Each row comes from the steps of one walk. Every step used is in the known rows, and no mark comes twice. Write the walk behind each row, first mark first.
Known rows
gevi fuso favaf bages naluto nugug bibitam ruvorol: [ 15 -21 -19 -12 -32 -23  -2   3  -8  23 -11  -7   8  16 -53  -7 -11   5
 -18 -18   1 -21   6 -48  -3 -11   1  32  -8  10 -23   8   6 -12   8 -28
  12 -24 -14 -13  -8]
fuso favaf pobaf tedi ruvorol naluto bages seneg boda: [-13 -35   7 -34   5 -29   0   7  -7  19 -13 -10  17   9 -61  -5  -9   3
   1  13  -9  -5  -5 -57  42   2   2  25 -20   9 -10  16   9   0  -5   1
  14  -2 -24 -18 -27]
naluto nugug bibitam ruvorol tedi: [ -1 -16 -18   1 -27 -14 -11   6 -23   2  -5 -10   8  27 -13 -10  22 -19
  10  -2  10 -14  14 -40  27 -14  -6  58 -15   0   9  25   5 -23  -4 -22
  23   6 -11 -10  -7]
bages seneg: [ -4 -20  -9 -28 -10 -27  -8   7  -5   5 -11  -9   4  20 -36 -10   1   3
   2   9  -5 -17  -7 -26   9 -14  -3  36 -11 -23 -18   9   1 -23   9   6
  16 -20 -26  -9  -9]
gevi fuso favaf tinuz: [  7 -25 -16 -23  -2 -24  -7   1   5   6 -13  -7  13   9 -34 -11  -2   8
 -16   0 -18  -5  -3 -42   5  -5   2  16   3  15 -31 -10   6 -19  17 -12
  10 -33 -25 -10  -5]
boda seneg litif: [ -7 -23 -24 -24  -1 -11  -4   6  -5  19 -11  -8  13  18 -21  -5  -9   4
   7  25   2 -24  -1 -26  21 -22  -9  39 -16 -20 -10  13   5   1   4  17
  18 -15 -30  -5  -7]
seneg bages: [ -1 -19 -26 -23   9  -2  -3   9 -10  18 -11  -4   8  21 -18  -6 -11  14
   8  -3  -4  -2   0 -23  10  -4  -2  33 -12 -10  -3   9   5   1   4  -4
  16  -3 -32 -11  -6]
nugug bibitam ruvorol naluto bages favaf fuso: [  7  -6 -21 -19 -35 -34   1   2  -6  11  -7  -5   4  36 -13 -10  23 -16
  14   1  -6 -12   3 -16  32 -10  -4  44  -7   7   7  29  11  -7  -5 -20
  17  -5 -17  -3  -9]
seneg litif favaf pobaf tedi ruvorol: [-33 -19 -28  -8   1 -14  -6   8  -2  19 -13  -6   7   8 -33  -9 -16  13
 -11  25   2  -2  -2 -21  36  10   0  19 -22   9 -20  13   5  -1   8  15
  23 -15 -29 -14 -28]
gevi fuso favaf: [  8 -18 -10 -20   1 -21  -7   1   4  10  -9  -7  15  10 -43  -8  -7  -4
 -12  -3 -11 -15   3 -39   0  -1   1  14 -14  11 -22  -3   3 -17  16 -20
  11 -35 -23 -12  -5]
fuso favaf pobaf tedi ruvorol: [-18 -33  10 -17   6 -21 -10   9  -5   7 -11  -8  16  -3 -41  -9 -16   6
   1  18 -13  -2   0 -44  30  12   4  11 -26   5 -19  14   9  -7  -2  -9
  15  -5 -21 -23 -21]
pobaf tedi ruvorol bibitam nugug naluto: [-14 -21   5  -6 -14 -12  -9   5 -20 -16 -11  -9  25  13 -50  -8   3 -25
   8  11   5 -18  11   5  36  10  -8  46 -27  -7  14  27  10 -18 -32  -8
  17  15 -13 -17 -25]
dumit bibitam: [ -4 -17 -11  -2  -5  -7  -6   3 -12  -3  -8  -8   8  10 -20 -10   4  -9
   3   5   2  -8  -1 -22  16 -12  -2  25 -18 -23   4  26   4   4   2  -8
  14   8 -18  -9  -8]
litif favaf bages: [ -8 -12 -33  -6 -14 -21   3   5   5  19  -6   0   0   1 -21 -10 -16  21
 -18   9  -7  -7  -6 -26  18   3   1  20 -12  -5 -34  10   3  -7   1  -3
  22 -18 -27 -15 -16]
pobaf favaf bages seneg: [  2 -29 -16 -27 -23 -32 -10   6   9  15  -9  -5  -5   9 -25 -12 -11  32
 -10  15  -2 -19  -3 -23  29 -12  -1  21 -17 -27 -59  10  -4 -16   7  -5
  13 -18 -27 -11 -16]
bages seneg boda: [ -9 -21 -14 -30  -4 -24  -7   5  -8  14  -9 -13  10  15 -36  -2   0  -4
   0   2   2 -26  -6 -52  14 -19  -4  43  -9 -25  -8   4   0 -14   6   9
  15 -11 -33  -4 -10]
seneg bages naluto: [ -5 -19 -21 -25  -7  -6  -3  13 -18  22 -13  -5   8  29 -28  -5 -18  26
   7 -20  -3   0   1 -23  -5  -4  -6  41  -5  -9   3  15   8   6   1   2
  14   3 -27 -10 -11]
pobaf tedi ruvorol naluto bages favaf fuso gevi: [ -2 -26   1 -32 -29 -31   3   5  -1   0 -14  -6  14  25 -59  -5   0 -11
   0  14   3  -6  10  12  47  19  -3   9 -25  20  -2  26  14 -12 -23  -8
  12  -8 -26 -15 -26]
dumit bibitam nugug naluto bages favaf pobaf tedi: [ -5 -16 -13  -9 -15 -22  -5   1 -12   9  -7 -11   2  13 -36 -19   2 -19
  15   8  -8   0  -4 -26  46  -3   2  18 -19 -16   0  10  11   2  -3  -7
  24  21 -18 -18 -31]
tedi ruvorol naluto: [ -9 -17  -6  -7 -14 -19  -1   6 -20 -15 -13  -6  23  19 -36  -1   8  -2
  -3   9  -8 -10   8   4  23   2  -8  52 -21   3   9  47   7  -7 -24  -7
  10   6 -13 -11  -5]
bibitam nugug naluto bages favaf pobaf tedi: [  0 -15 -14 -20 -14 -30 -10   2  -8  13  -6 -10   4  21 -36 -17  -2 -14
  21  10 -18  -4  -2 -27  37   5  -1  24 -16  -6  -8  -3  11 -15  -6  -4
  26  10 -22 -19 -31]
dumit bibitam nugug: [ -3 -15 -15   2  -5 -10  -7  -1 -18  -8  -8 -10   7  11 -18 -13   7 -15
   6   5  -3  -9   0 -32  16 -16  -2  30 -17 -24  11  28   6   4   1 -11
  17  14 -16 -13 -12]
bibitam nugug naluto bages seneg litif favaf pobaf tedi: [-10 -16 -22 -24 -11 -26  -8   2  -7  29 -10 -10  -1  26 -51 -17  -9  -2
  13  14  -7  -4  -8 -38  30  -2  -1  37 -12  -5  -6  -6  10 -16   4  15
  28  -5 -24 -17 -35]
tedi ruvorol: [-12 -18  -8  -5 -17 -20  -8   5 -17 -13 -10  -6  18  18 -29  -2  -1   3
  -2  13 -10 -14   7 -10  19   7  -6  42 -25  -8   1  32   7  -7 -19  -7
  12   5 -20 -12  -5]
dumit bibitam ruvorol naluto bages favaf: [  1 -15 -19  -3  -9 -23   6   0 -13   4 -10  -7   8  29 -27 -16  20 -18
   4   6  -7  -1  -6  -9  51 -14  -2  35 -14  -5  15  40   8  14  -1 -14
  15  17 -11  -8 -13]
ruvorol bibitam nugug naluto bages seneg litif favaf tinuz: [ -8  -9 -35 -23 -16 -25  -1   3 -13   4 -12  -6  10  28 -41 -19   9  -2
   3   6 -21  -7 -11 -28  31 -26  -8  68   4   5   1  21  10  -7  -5  18
  28 -10 -16  -9 -23]
pobaf tedi ruvorol: [-15 -28   6 -10  -7 -12 -10   5 -11 -11 -12  -8  19  13 -41  -5  -3 -10
   3  19   9 -13   9   3  31  20  -4  23 -28 -11   0  17   7 -17 -21  -7
  11  10 -23 -15 -20]
dumit bibitam nugug naluto bages favaf tinuz: [ -1 -12 -25 -11 -22 -26  -3  -3 -14   1  -8  -9   1  23 -26 -21  10  -7
   7   5 -24   7 -10 -29  36 -15  -1  37   0 -13   1  12  11   3  -4  -1
  22  21 -17 -12 -20]
favaf bages seneg litif: [  4 -26 -32 -26 -17 -19  -2   7   2  26 -14  -5  -6  17 -51  -6 -18  26
 -13  16   4 -21 -10 -18   6 -27   1  33 -13 -25 -43   5  -4  -5  12  13
  18 -23 -30  -9 -11]
pobaf favaf bages: [  4 -27 -17 -17 -17 -23 -11   5   8  12  -7  -4  -1   5 -13 -10 -12  28
  -8  14  -4 -16   2 -21  29  -5  -2  15 -19 -22 -52  13  -4  -9   3 -13
  13 -10 -24 -10 -14]
bages seneg litif favaf: [-21 -14 -32 -28  -5 -26  -4   7   1  21 -12  -7  -1  25 -42 -14  -9  15
 -12  17  -4  -9 -12 -29  14 -14  -3  39  -9  -8 -22   6   0 -14  19  23
  22 -31 -31  -8 -17]
ruvorol bibitam nugug naluto bages seneg litif: [  1 -10 -24 -24 -12 -19  -5   4 -17   2 -10  -8  13  32 -49 -14   7 -15
  13   4 -12 -20  -5 -21  22 -29 -10  67 -12  -6  12  26   7  -6  -6   9
  25  -5 -13  -9 -18]
fuso favaf: [ -5 -21  -4 -21   9 -20  -8   4  -3   7  -7  -6  12  12 -32 -11 -11   4
  -1   9 -23  -3  -5 -48   3  -4  -1  27 -15   0  -9  13   3  -7   5 -10
  15 -11 -20 -15  -7]
bibitam nugug naluto ruvorol: [  2 -11 -15  -1 -14 -19 -14   2 -19  14  -7 -12  10  27 -28 -12   8 -18
  14  -2 -13 -12   5 -31   5  -2  -7  52 -10  -5   9  16   8 -23  -4  -7
  20  12  -8 -12 -14]
bibitam ruvorol naluto bages: [ 11 -20 -13 -11   0 -18   1   1 -12  10 -11  -6  14  36 -28 -10  17 -13
  14   8  -5  -8  -2 -12  34  -8  -5  47 -11   3  19  34  10  -2  -3 -12
  13   6 -11  -5  -8]
litif seneg: [-13 -14 -26 -13  -5 -14  -7   5  -4  15 -11 -11   9  13 -18  -9  -3 -11
   9   9   8  -9   3  -8  -5 -21  -5  25  -7 -21 -17   8  -4 -17  14   8
  19  -5 -34  -8  -7]
boda seneg litif favaf fuso gevi: [ -9 -18 -31 -32 -19 -20   3   5   5  35 -11  -6   7  13 -27  -6 -19  10
  -3  21   3 -19   2 -37  22 -14  -6  22 -13   5 -16  14  12  -2   8  18
  20 -44 -36  -7 -11]
bages favaf fuso: [ -4  -4 -29 -29 -31 -41  -4   7   9   1  -5  -5   0  16 -17 -10   4   4
   2   6 -25  -5   0 -11  24   5  -3   3 -15   3 -25   8   7 -14  12  -5
  23 -29 -33  -9 -15]
ruvorol naluto bages favaf pobaf tedi: [  3 -19 -12 -30  -2 -30   5   8   0   6 -11  -6  10  23 -36 -11  11  -7
  11  11 -11   2  -5  -3  53   4  -2  15 -14  11 -14  20   7  -4  -3  -4
  20   1 -21 -12 -27]

Which walk is each row?
[-14  -7 -50 -31 -15 -22   3   9   1  31 -13  -6   1  21 -17 -10  -9   7
   8   0  -1   5   2  -2   8 -16  -3  14  -4  -8 -24   1   1  -5  23  11
  23 -16 -48 -10 -12] : litif seneg bages favaf fuso
[ -8 -19 -15 -26 -19 -35   2   8  -3  -4 -10  -4  12  22 -35 -12   5  -2
   9  17 -20  -6  -4  -8  70  10  -1  14 -26   6 -18  23  11   5 -12  -6
  22   4 -24 -16 -30] : naluto bages favaf pobaf tedi ruvorol bibitam
[  5 -24  -8 -18   2 -23  -8   5   5  16 -10  -8  13  -2 -39  -8 -10   1
  -9  -2 -11 -13   3 -49  10   0   5   3 -17  14 -33  -4   5 -15  22 -19
  14 -38 -24 -15  -9] : gevi fuso favaf pobaf
[ -4 -16  -7   2 -19 -20 -10   6 -14   7  -5  -8   8  27  -1 -11  21 -19
   9   3  10 -19  11 -26  27 -16  -5  58 -15  -5   6  16   3 -15  -6 -26
  18   9 -13  -7  -2] : nugug bibitam ruvorol tedi
[-14 -19 -35 -22 -20 -17   5   9  -4  33 -12  -4   6  14 -31  -7 -24  27
 -10  15   2 -19  -5 -29  17 -18  -8  39  -9 -14 -24  15   7   8   1  23
  21 -18 -29  -8 -16] : boda seneg litif favaf bages naluto
[  2 -23 -12 -11 -20 -24   0   9 -14  15 -12  -4  11  17 -49  -9 -13  17
 -11 -10 -20 -12  -2 -45  -1 -16  -5  45  -8   5 -14  35   7   6  -4 -12
  16   1  -5 -17 -15] : fuso favaf bages naluto ruvorol bibitam nugug
[ -2 -14  -9  -1 -17 -17 -11   2 -12   8  -5  -8   8  23  -1  -9  12 -19
  11   4   4 -22   5 -30  16 -13  -3  51 -10 -14   6  22   5 -12  -5 -24
  14   4 -16  -5  -1] : nugug bibitam ruvorol
[ -5 -18  -7  -7 -30 -19  -9  13 -19  15 -13 -10  11  35 -29  -6   1   9
   2 -19  -4 -10   6 -23  -5   4 -11  42  -4   0   2  33   8 -10   1  -1
  11   9  -7  -5 -14] : bages naluto ruvorol
[  7  -8 -17 -14 -11 -16  -6   3 -19  -7  -6  -7  18  23 -34 -12  11 -22
  18  -2 -16 -18   0 -19  23 -18 -10  60 -14  -5  18  30   9  -7 -16  -6
  24   5  -9 -11 -15] : ruvorol bibitam nugug naluto bages
[-17 -20 -11 -17  -4 -33  -8  11   6   3  -7  -9   5  -1 -17 -14  -1  -4
   3  16 -13  -3  -2 -15  53  11   3  -8 -21  -3 -42   1   5 -12   9  -9
  24  -7 -31 -19 -29] : bages favaf pobaf tedi
[ -6 -17 -13  -6 -21 -17  -2   7 -26 -17 -13  -8  23  21 -42  -1  12  -5
  -3   4  -6  -7  11  -6  25   1  -9  56 -21   8  12  53   9 -12 -23  -7
  13   7 -10 -13  -8] : tedi ruvorol naluto nugug
[ -7 -13 -12  -6 -29 -17  -2   6 -28 -16 -12  -8  22  23 -35  -1  16  -9
  -1   2  -1 -12  14  -9  23  -2  -9  64 -18   7  14  54   8 -12 -28 -13
  13  10  -9 -12  -6] : tedi ruvorol naluto nugug bibitam
[-28 -21 -25 -14  -7 -17   3   8 -11  11 -13  -7  20   3 -27  -8  -7   0
  -1  30   4 -21   3 -27  56 -10  -8  41 -22  -3 -11  28  13   6  -9  16
  23 -11 -27 -15 -26] : boda seneg litif favaf pobaf tedi ruvorol bibitam nugug
[-16 -15 -43  -6 -19 -15   0  10  -3  37 -13  -3  -2  26 -39  -9 -19  29
 -22   4  -1  -5  -5 -23   6  -4  -4  36  -7   8 -24  20   2   5  13  16
  21 -13 -20  -7 -20] : seneg litif favaf bages naluto ruvorol
[-15 -12 -40 -22 -25  -6  -2  12 -21  32 -15 -10   6  29 -23  -8 -11   6
  11 -19  18  -1   8 -21 -15 -25  -8  47   4 -15  -4  15   1  -6   9   8
  20   6 -34 -10 -11] : litif seneg bages naluto nugug bibitam
[ -5 -13 -13 -14 -42 -15 -11  11 -26   3  -9 -10   8  28 -29  -6  -1   5
   7 -22   2 -13   9 -38 -11  -9 -11  52  -2  -8   6  31   8 -16  -9  -6
  18   5 -12  -9 -13] : bages naluto nugug bibitam
[  1 -11 -23 -32 -35 -43  -3   5  12  10  -6  -7  -1  14 -26 -10  -5   0
  -4   3 -20  -9   4 -18  23   1   0  -7 -15  16 -28  11  10 -13  10 -10
  20 -39 -35 -12 -12] : bages favaf fuso gevi
[ -2 -11 -13   1 -11 -10  -9  -1 -20   2  -6 -11   7  12 -29 -15   3 -19
  10   0  -5  -7   0 -29  11 -15  -3  42 -14 -24  16  21   7  -3  -5  -7
  19  17 -12 -13 -13] : dumit bibitam nugug naluto
[  1 -14 -35 -38 -18 -25   3   9   4  26 -10  -3  -1  22 -24  -8 -15  16
   1  -6 -15   2   3 -21  23   0   2   6 -12  14 -19   8  11   1  11  -8
  19 -29 -42 -13 -11] : seneg bages favaf fuso gevi
[  0 -12 -12   1 -16 -21 -13   6 -20  14  -6 -12  10  30 -27 -13  15 -17
  12  -3  -9  -9  11 -27  14  -6  -8  58 -14   1   9  11   6 -27  -4  -8
  23  16  -6 -13 -15] : bibitam nugug naluto ruvorol tedi
[-14 -14 -45 -10  -4 -12   0   5   4  28 -10  -2  -2  14 -32  -9 -21  24
 -20  18  -3  -6  -8 -22  13  -9   0  28 -13  -1 -29   8  -2   4  13  14
  24 -22 -29  -9 -16] : seneg litif favaf bages
[  5  -9 -16 -22 -16 -23  -5   3 -18  -5  -8  -7  16  26 -43 -14  12 -19
  16  -1 -15 -20  -3 -22  23 -23 -10  65 -12 -10  12  28   9 -12 -12   0
  24  -2 -11 -11 -17] : ruvorol bibitam nugug naluto bages seneg
[  3 -13  -9  -5 -19 -15 -13   7 -13  26  -7 -11  11  28 -34  -9   4 -13
  11  -5  -8 -10   4 -16   6   6  -8  51 -11  -1   3  13   4 -26  -2  -2
  17   7  -7  -7 -10] : nugug naluto ruvorol
[  1 -19 -15   8  -7  -6  -1   2 -23   0 -11 -10  13  19 -27 -12  20 -22
   5   0   8  -5   2 -19  33 -17  -4  45 -14  -8  24  48   8   2   0 -15
  15  15  -5  -8  -9] : dumit bibitam ruvorol naluto nugug
[-23 -19 -37 -24   2 -17   0  12   0  31 -15  -9   4  10 -18 -13 -12   0
   9   8   9   6   1  -4  29 -11   2   6  -9 -12 -34  -5  -1  -5  20   7
  23  -1 -47 -17 -23] : litif seneg bages favaf pobaf tedi
[-18 -10 -46 -24  -2 -19   2   9  -3  27 -13  -7   4  21 -15 -13  -9   2
   5   3  -2   4  -1  -4  13 -19  -2  23  -5 -13 -24   2  -3  -2  18   7
  22  -3 -45 -13 -11] : litif seneg bages favaf
[-23 -16 -44 -15   1 -15  -5   5   2  16 -13  -5   1  18 -17 -14  -7  23
 -15  21 -14   7 -12 -29  19  -8  -2  33   6   9 -23   4   3  -3  16  23
  23 -21 -31  -5 -16] : seneg litif favaf tinuz
[  9 -20 -23 -12 -48 -15  -4  10 -16  15 -10  -5   0  15 -37  -4 -15  22
  -6 -16   6 -19   4 -29  -9 -16  -5  42  -6 -17 -23  24   4  -6  -9  -8
  18   2 -15 -11 -13] : favaf bages naluto nugug bibitam
[  5 -28   0 -25  -4 -26   0   4   0  12 -15  -7  20  10 -62  -6  -4  -3
  -7   3  -4  -9   5 -28  32  11   3   8 -22  25 -20   7  10 -11   4 -18
  10 -24 -20 -17 -20] : gevi fuso favaf pobaf tedi ruvorol naluto bages
[ -4 -23 -18 -32 -12  -9   3  12 -16  25 -13  -6  14  21 -20  -4 -17  20
  12  -4   2 -15   2 -30  14 -14 -10  45  -7 -21  -2  16  12   7  -6   9
  14  -1 -31 -10  -9] : boda seneg bages naluto
[  6  -7 -19 -29 -22 -31  -6   2  -3  18  -3  -7   3  34 -42 -15  -4  -5
  14   4 -27  -1  -8 -13  27   3  -5  36 -13  -4  -6  -3   6 -12  -9   1
  23   4 -20 -10 -17] : nugug naluto bages favaf
[-30 -19 -12  -3  -6 -22  -4   9  -1  10  -9  -5  11  -7 -21 -10 -10   5
  -7  17  -1  -1   2 -27  46  25   2   8 -22   7 -24  14  10 -13  -2  -2
  22 -11 -27 -21 -30] : litif favaf pobaf tedi ruvorol
[ -2 -22   0 -12  -8 -23  -7   4  -8   5 -12  -9  24  -1 -60  -9  -6 -16
  -6  -3  -6 -18  10 -33  27   4   1  24 -23  19 -15   6  11 -18  -2 -20
  15 -22 -15 -21 -20] : gevi fuso favaf pobaf tedi ruvorol bibitam nugug naluto
[ -4 -15 -13  -7 -41 -16 -11   9 -28   6 -10 -11   9  32 -27  -8   3   0
   8 -21   4 -14   9 -39  -3 -10 -10  57  -2  -7  13  34  11 -13  -7 -11
  17   9  -9  -8 -12] : bages naluto nugug bibitam ruvorol
[-14 -19 -15 -31 -24 -28  -4   5  -6  34 -12  -8   3  31 -68 -13 -14   7
   7  16  -5  -2  -8 -19  37   9  -2  42 -18  -1  -9  -2   9 -15  -7  22
  23  -7 -24 -14 -31] : nugug naluto bages seneg litif favaf pobaf tedi ruvorol
[  6 -12 -16 -12 -16 -10  -3   7 -20  -4  -9  -9  15  20 -24  -6  20 -17
   8  -6   4  -9   9 -21  13 -15  -8  54  -7   5   8  40   4 -20  -9 -13
  19  -1  -9  -8  -8] : ruvorol naluto nugug bibitam
[  7 -12 -16 -26 -17 -28 -10  -1 -14  14  -7 -10   3  34 -45 -14   0  -8
  19   5 -17 -11  -5 -35  11 -11  -5  51  -9 -17   6   2   9 -20  -6   4
  22   3 -19 -13 -17] : bibitam nugug naluto bages seneg
